Each row was made from one path, in order. Every step used is in the known rows, and no mark comes twice. Write each row's path.
Known rows
kadil/geni/neti: [ -4   4  21  -2   1 -15 -17 -21   1  27  16  -5   7   1   1  14   3  -7
 -28 -34 -13  -7  -7   8  -9  15 -13  -9  45]
rikin/senok/gali: [-24   4  15 -18  19   0  30 -11  -8  17  17 -10  13   5 -15  -3 -13 -19
  -6   9  -7   9  -7   8 -11   6 -34  -9  13]
geni/neti: [ -5  11  15  13   0 -15 -30 -20  -6  24  17  -7   6   1  -2   8   4  -8
 -18 -28  -9  -3  -4  11 -11  16 -19 -11  32]
geni/fabof/sadi/rikin: [ 10  17  21   1  -2  -9  34  -9 -15  15  11  -5   9   6  -2   8  18   6
  14   0 -14   2  -8  24   4 -22  -7  -5  13]
kadil/geni/fabof: [ -6  10  27 -25   7  -8 -14 -17   2  27  11  -6   7  -2  -1   6   8 -12
 -23 -11 -15  -9  -7  22  -7   5 -11  -8  28]
vebazan/geni/kadil: [ -5   6  33 -12   7 -11 -40 -17   0  30  14   0   6   4   1  17   4 -15
 -23 -31 -13  -2  -6   7  -9  11  -9  -7  40]
vebazan/geni/fabof/sadi/rikin/senok: [  9  14  34 -33   7  -6  68  -5  -4  20  11  -2  13   7  -8  21  12  12
  23   3 -17   2 -13  15   6 -19 -13   3  21]
gali/senok: [ -7   9  33   8   6  -8   2 -14  -2  21  16  -8   6   6  -3  -6   0 -21
  -7   2  -2   5  -3  15 -13  11 -27 -14  19]
gadi/kire/geni/neti: [-10   0 -16  16  -9  -9 -52 -10  -8  22  16  -1  11   0  -2   0  21 -17
 -21 -36   1  -9   0   7  -8  41 -22 -11  16]
gadi/kire: [-16  12   4  24   5  -7 -27 -15  -5  18  13  -5   7  -5  -2   6   8 -11
 -16 -17   1   0  -5  14  -7  21 -20 -11   9]
fabof/sadi: [ -6  18  14  15   0 -17   9 -13 -13  20  13  -7   8   5   0  -2   7  -7
  -3 -12  -6   4  -4  18  -4  -6 -21 -14  12]
mubavub/kire/gadi: [-21  18  24  28  11   1 -45 -11  -4  18  14  -1   6  -2  -3   4   7 -10
 -10  -6   3  10   4  11   0  22  -7  -9  18]
vebazan/geni: [-15  10  33   4  11 -11 -30 -18  -1  24  15  -4   8   1   1   8  -1 -17
 -18 -24  -9   1  -6  13  -6  13 -14 -10  25]
kadil/geni/kire/sadi: [ -7   9   8  24  14   1 -23 -18  -7  18   6 -13   7 -21   3   6  -4 -10
 -32 -11 -11  -6 -11  20   1  21 -16  -9  21]
sadi/rikin: [ -8  10  25  29   8  -5 -16 -17 -12  11  18  -9   8  -1   0   8   4 -11
  -4  -9  -8   8  -5  12  -3  -4  -7  -9  18]
gali/senok/rikin: [-11   6  15  13  10  -3   3 -15 -10  26  18  -4   5  20  -4  -3  -3 -30
  -6   7  -4   8   0  10 -17  18 -19 -12  17]
senok/tedis: [-16   5  26   4  14  -6   5 -18  -9  18  18  -9  10   8  -9 -13  -7 -25
 -12  -3  -7   3  -5  13 -10   9 -31 -13  12]
fabof/sadi/kire: [  3  14  11  34  -4 -22  10 -10 -12  18  16  -6  10   9   1   2  10   1
   4   0  -8  -1  -4  23   0 -26 -19  -8  11]
sadi/rikin/senok: [ -9  12  25   8  16  -3  15 -13  -7  12  20 -11  11  -5  -8  12  -2  -5
   5   1  -8   9  -7   7  -6  -2 -18  -5  17]
gadi/kire/sadi/fabof: [ -2  18  17  44  -8  -2 -22 -13 -18  18   6  -5   9 -10   1  -2  13  -9
 -14 -16   9   6  -8  20   3  21 -13  -5  15]
geni/kire/sadi: [ -9  16   1  40  12   2 -34 -16 -14  15   8 -15   7 -23   1   0  -2  -9
 -22  -6  -7  -3  -8  23  -1  24 -22 -12   8]
rikin/senok/tedis: [-16   7  25 -17  21  -4  35 -14  -4  18  20 -12  13   4 -17  -9 -12 -20
  -3   8  -7   4  -7   8 -12   8 -41  -9  11]
kire/geni: [-20   5   4  11   2  -9 -62 -12 -12  18  18  -8  10  -1   0 -16  11 -34
 -22 -18  -3  -1   2  14 -11  24 -23 -17   8]
mubavub/senok/rikin/sadi/kire: [  6  15  -3  48  10  -6  25  -6 -13  20  16  -7   5  18 -10  14  -1 -18
   0  11 -10  14   7  18  -2  13  -2   2   8]
senok/rikin: [-20  11   3  22  12  -5 -31 -19 -15  24  19  -5   6  11  -1   1   0 -27
 -17  -8  -8   5   1  10 -14  15 -12 -12  15]
fabof/sadi/rikin/senok: [  0  16  18   7   8 -10  57  -6 -12  12  16  -9  12   3  -7  12   4   7
  19   4  -9  11  -9  11   1 -19 -20  -5  12]
gali/senok/tedis: [ -8   1  38  -6  11  -4  40 -14  -4  19  18  -9   9  16 -11 -18  -8 -29
   0  14  -4   7  -6  12 -13  10 -38 -12  14]
sadi/kire/gadi: [-14  15  16  37   9  -8 -44 -14  -6  14  19  -4   8   3  -1   3  11  -5
 -12   1  -5   0   3  14   0   0 -15  -6  14]
gadi/kire/sadi: [ -6  19  -2  37   4   2 -33 -12 -10  16   3  -5   8 -12  -4   0   6 -10
 -12 -13   6   3  -4  14   0  30 -17  -8  11]
vebazan/geni/fabof/sadi/kire: [ 12  13  26  -5  -5 -19  21  -7  -4  26  10   0  11  13   1  11  18   7
   9  -2 -16 -10  -9  30   5 -28 -11   0  20]
gali/senok/rikin/sadi/kire: [  4  10  13  42   1  -4   9  -2 -11  22  20  -3   3  27  -8  -3   2 -21
  10  18  -5  12   3  12  -7  -2 -13  -2  16]

Which path is each row?
[-18   1  15  13  15  -8 -16 -20  -1  20  16 -14   6 -13   5  13  -2 -10
 -35 -15 -16 -10 -11  20  -6  11 -20 -13  19]
kadil/geni/kire
[  4  22  13   8  -1 -12   7  -6 -10  18  11   0  10  11  -3   4  25  11
   7  12 -10  -6   0  26   8 -20 -16  -2  10]
geni/fabof/sadi/kire/gadi
[  4  10   5 -24  -2  -4  35   1 -15  14  14  -6  16   4 -10  -3  23  -4
  20   7 -11   1  -5  17   1  -8 -21  -4   2]
kire/geni/fabof/sadi/rikin/senok
[  3  18  22  30  12  10   8  -4  -9  12   9  -8  11 -13 -10  11  -3   1
  17  10   2  19  -6   9   5   8  -3   1  20]
mubavub/kire/sadi/rikin/senok
[ -8  22  18  46   6  -5 -37  -4  -8  12  17  -4   5   5  -7   1  10  -5
  -4   1  -4   9   5  12   5   2 -12  -2  14]
rikin/sadi/kire/gadi
[ -3  14  13  43   6   3  -2   0 -11  18  19   1   3  29 -10  -2   7 -17
   8  22  -2  15   9   6  -1  10 -12   0  15]
gali/senok/rikin/sadi/kire/gadi
[ -5  21  41  36  -8 -11 -17  -9 -17  20  18  -9   4   2  -2  -4   6 -16
  -8 -17  -2  14  -4  19  -1   3 -13  -9  19]
rikin/sadi/fabof
[ -9  18  24  41  -5  -5 -15  -9 -25  24  20  -5   3  16  -3  -2   6 -26
  -9 -11  -4  16  -1  14  -4   9  -5  -7  19]
senok/rikin/sadi/fabof
[  9  11  28 -34   7  -7  77  -6  -3  19  11  -6  13   4  -9  19  12  12
  14   7 -17   0 -13  17   3 -24 -12   1  24]
kadil/geni/fabof/sadi/rikin/senok
[ -7   5  14  -5  11  -2  90  -3 -18   9  15  -8  15  15 -13   4  -4  -1
  20  16 -10  16 -10   7   1 -21 -24  -4  10]
fabof/sadi/rikin/senok/gali
[-12   6  -9  -8  -4  -2 -48  -8  -7  21  11  -2  11  -5  -4  -9  27 -22
 -16 -14  -1 -11  -1  20  -6  31 -21 -10  -1]
gadi/kire/geni/fabof
[ -1  13   6  32  20   9  14 -11 -13   7  11 -17  11 -25  -7  14  -4   4
   1  10  -9   4 -12  14   4  11 -20  -3   9]
geni/kire/sadi/rikin/senok
[  8   1  -6  13 -13 -20 -30  -2 -15  23  17   0  13  13   1  -4  25 -12
  -5 -14  -9  -6   1  16  -4 -14 -15  -7  18]
fabof/sadi/kire/geni/kadil
[-12  20   1  54   9   1 -36  -4 -16  16  20   0   4  20  -7   3   9 -14
  -3   6  -6  11   9   7   2   8  -5  -1  13]
senok/rikin/sadi/kire/gadi
[ -9  11   0  18  19  -5  18 -19 -13  23  15  -8   7  12  -5  13  -4 -26
 -18   0  -9  10   5  14 -11  32  -9  -8   9]
mubavub/senok/rikin
[  4  17  21  50   6   9 -24  -8 -14  12   7  -6   8  -8  -2   6   2  -5
   9  -1   2  18  -4  14   7   9   7  -3  22]
mubavub/kire/sadi/rikin
[  1  18  18  41   8   4 -21 -14 -17   9   9 -10   9  -8  -2   2   2  -9
  -1  -6  -4  12  -5  13   4   7  -4  -6  19]
kire/sadi/rikin
[ 13  10  20  -7  -6 -20  29  -9  -2  25  11  -3  11  10   0   8  18   7
  -2   2 -17 -12  -9  29   3 -31 -11  -1  23]
kadil/geni/fabof/sadi/kire
[ -9   3  31  -4  21   2  51 -12  -9  10  22 -11  14   5 -16   1  -9 -12
  10  12  -9  10 -10   5  -6  -5 -29  -3  12]
sadi/rikin/senok/tedis
[-16   1  21  -4  20   5  48  -9 -13   9  18 -10  14   6 -14   4 -10 -11
   7  13  -9  15  -9   4  -5  -7 -22  -4  13]
sadi/rikin/senok/gali
[-20   3 -12  19  -2  -6 -55  -9 -10  17  14  -3  11  -3  -1  -9  18 -27
 -20 -22   4  -3   1  11  -8  35 -22 -14  -1]
gadi/kire/geni
[  5   6 -10   3 -12  -3  12   1 -17  13   9   0  14   6  -3   0  35  -4
  12  -8  -4  -3  -4  20   6   3 -11  -5  -3]
gadi/kire/geni/fabof/sadi/rikin
[  0   2 -15  32  -6  -4 -66   2 -19  26  22   2   7  22  -5  -3  17 -31
  -9 -11 -10   4   9   6  -8  10  -3  -2  19]
senok/rikin/sadi/kire/geni/kadil
[  6   9  10 -14  -4   0  35   7 -12  16  13  -2  16   4 -10   1  24   0
  30  11  -5   7  -3  18   5  -6  -9  -1   5]
mubavub/kire/geni/fabof/sadi/rikin/senok
[ -6   8  13   8  19  14  43  -6 -18   6   9 -11  15   0 -16  -2 -11 -10
  10  17  -5  18  -8   5   2   3 -18  -1  16]
kire/sadi/rikin/senok/gali
[-25   5  14  14  20  -1 -24 -19  -1  16  15  -9   6 -11   4  13   3  -6
 -37 -11 -13  -8  -5  14   0  23 -19 -10  19]
kadil/geni/kire/gadi
[  3  11   5  16  -9  -7 -47   2 -10  18  15  -5   9   5  -8 -14  23 -20
   0   0  -9  -4   3  25   0   1 -14  -4   5]
rikin/sadi/kire/geni/fabof
[ -4   7  18  18  16  18  40   0 -15   9   8  -7  14   0 -16   3 -11  -7
  20  21   1  24  -7   6   6   5  -7   2  18]
mubavub/kire/sadi/rikin/senok/gali
[  5   4   2  26  -9 -10 -67   2 -11  21  19  -2   7   7  -5  -5  18 -23
  -9 -16  -8   1   5  11  -4   4 -11  -4  20]
rikin/sadi/kire/geni/kadil
[ 11  17  11   7  -7 -19  16  -8  -9  22  11  -4  10   8  -2   3  19   7
   8   7 -13  -8  -6  32   2 -30 -17  -4  11]
geni/fabof/sadi/kire
[ -1  19  -2  49  16   1  15  -4 -13  15  16  -2   5  20 -10  15   4 -13
  -3  16  -7  16  13  11   4  24  -2   4   7]
mubavub/senok/rikin/sadi/kire/gadi
